Known rows, with every step that occurs
y u k: [ 6  1 -2 -1 -1  3 27 -3  0  0  0  1 -9  8 -4  0 -4  1 -3  2]
m u k: [ 3  6 -6  2  1 11 21 -3  1 -1  2  7  3  5 -6 -1 -3  0  8 -2]
g k: [ -3  -3   7   1   4  -6 -14   1  -3   2  -3  -1   0  12  -3   0  -6  -1
   5   0]
g y u: [ -2  -4   3   2   2 -25  13   7   2   2  -1  -2   0  16   4   1  -4   1
  -2   3]
u k g y b m: [ -6   4  -7   6  -3 -18  12   6  -7  -5  -2   3 -11  -8   7   9  -7  -1
  12  -5]
b m u k: [-1  8 -7  4  0 10 18 -7  2 -4  8  9  3 -2  1  2  0  3  8 -4]
y u k g: [  3   1  -5  -1  -4   3  26   3  -2  -2  -4   0 -14  -2  -7  -2   1  -2
   4   7]
b m u k g w: [-2 12 -8  9  0 -3  3  1  1 -8  2  8 -3 -8  3  0 -6  2  9 -1]
y g: [ 3  4  5 -4  1 -1 -2 -1 -8  2 -3  1 -3 -7  4 -1  0 -8  4 -1]
y g k: [  0   1  12  -3   5  -7 -14   0 -10   4  -7   0  -3   5   1  -1  -6 -10
  10  -1]
k g y b: [ -7  -2  -2   3   0 -23   4  14  -4   1  -6   0 -10  -6   6   4  -2  -2
  11   0]
w u: [-2 -3 -4 -3 -3  3  3  3  4 -3 -3  1  3  0 -5  2  2 -6  0  8]
w g y b m u: [ -7   5  -7   6   0 -32   5   4   5  -3   7  13   4 -10  13   8   1   5
  15  -1]
k g y: [ -4  -1   0   4   0 -20  -3  13  -5  -2  -7  -1   1   3  -2   0   0  -5
   9   2]
m u k g y b: [ -4   4  -8   5   1 -11  26  10  -3   0  -4   7  -7  -3   0   3  -4  -2
  19  -4]
g m u k: [ 3  8 -6  1  2  4 17 -8  1  2  4  9 -1  0 -4  3 -4  6 -1 -1]
w u k g: [  1   1 -10  -2  -7  10  13   6  -3  -7 -10   2  -3  -6 -15   1   0 -11
   9   9]
u k g w: [  4   8  -5   4  -2  -6  -5   4  -5  -6  -8   1  -7   0  -2  -1 -13  -1
   2   0]
b m u k g: [ -3   8 -10   5  -3  10  18  -1   0  -6   4   9  -4 -15  -3   0   6   0
  15   1]
g k u: [ -6  -5   8   8   7 -12 -22  -1  -6   2  -1   5  -5  15 -12  -1  -9  -3
   6   5]
b m u: [-7  4 -4  4  1  3  7 -4  7 -1 10  7  4 -8  6  1  8  3  6  0]
y g w u k: [  8  10   0  -3  -1  -6  -5   1  -7  -5 -11   3   0   2  -1   1 -17 -13
  -1   3]
m u: [-2  2 -3  2  3  5 10  1  5  1  5  5  3 -1  0 -2  4  2  6  1]

Rows
[ -4  -1  13   3   8 -14 -24  -2 -14   5  -4   6  -7   7  -8  -2  -9 -11
  10   4]	y g k u
[ -4   4  -6   2   0  -2   5   2   3   3   2   7  -6 -16  -1   1   9   5
   5   7]	k g m u
[  2   8  -6   1   0 -14   0  -4   6   1   4  13   5 -11   0   3   5   8
   3   7]	w g m u
[ 4  6 -6  1 -3 -1  8 -3 -6 -1 -4  3 -9 -9 -6  4 -3  1  0  3]	u k g m
[ -6   6 -13   4  -2   8  25   0   0  -3   6   9 -14 -24   5   4   4   3
  17  -1]	y b m u k g
[ -7   1  -4   1  -1  -5   4  -3   1   0   7   2 -11 -18  14   7   0   5
   1  -3]	y b m
[  1   3  -3   5  -1 -14   8   9  -8  -4  -9   1   0   9  -8   1  -7  -7
  12  -2]	u k g y
[ -1   1  -7   1  -4 -12  10  12  -4  -7 -12   1   4   8 -12   3  -6 -13
  10   6]	w u k g y
[ -6   7  -7   9   0 -12  15   5  -2  -6   0   8   5   1  -1   2   0  -3
  17  -2]	b m u k g y
[-14   1  -7   7   1 -19  12   9   2  -1   4   7  -7 -16  13   6   5   2
  17  -1]	k g y b m u
[ -2   2  -3   0  -2  -8  -4   1  -3   1  -3   2  -9 -15  -1   3   3   3
  -1   7]	k g m
[ -1  -2   4   7   4 -24 -29   0  -5  -1  -3  11   0   9 -15   0  -7  -4
  11  10]	w g k u
[ 6 12 -1 -2  3  0 16 -9 -7  4  1 10 -3 -7  1  2 -4 -1  3 -2]	y g m u k
[ -3   1  -5   1  -4 -10 -14  12   3  -6  -9   0  -3  -7  -2   0  -4  -7
   1  11]	k g w u
[  4   3  -6  -1  -4  -4  23  -2  -2   1  -2   3 -18  -7  -4   3   0   4
  -4   9]	y u k g m
[  3   0   1   1  -2 -36   7   7   3  -2  -2   5   5  11   1   2  -1   1
   3   7]	w g y u
[ -9   2  -7   2   1   0  13  -3   6   1  12   8  -8 -19  14   5   5   7
   8  -3]	y b m u
[  6   6  -6   0  -2  -3  -3   2   1  -7  -7   1   2   9  -4   3 -17  -4
  -7   3]	g w u k
[  4   4  -4   2  -2  -9  11   5  -1  -4  -6   0 -13   3  -1  -2 -10   1
  -2   6]	y u k g w
[  0   2  -2   0  -1 -11 -13   5   5  -5  -5   1   3   3   1   2 -10  -4
  -7   6]	g w u
[ -1   3  -1   4   0 -12 -15   9  -1  -4  -6  -1  -6  -6   3  -2  -6  -1
   1   4]	k g w
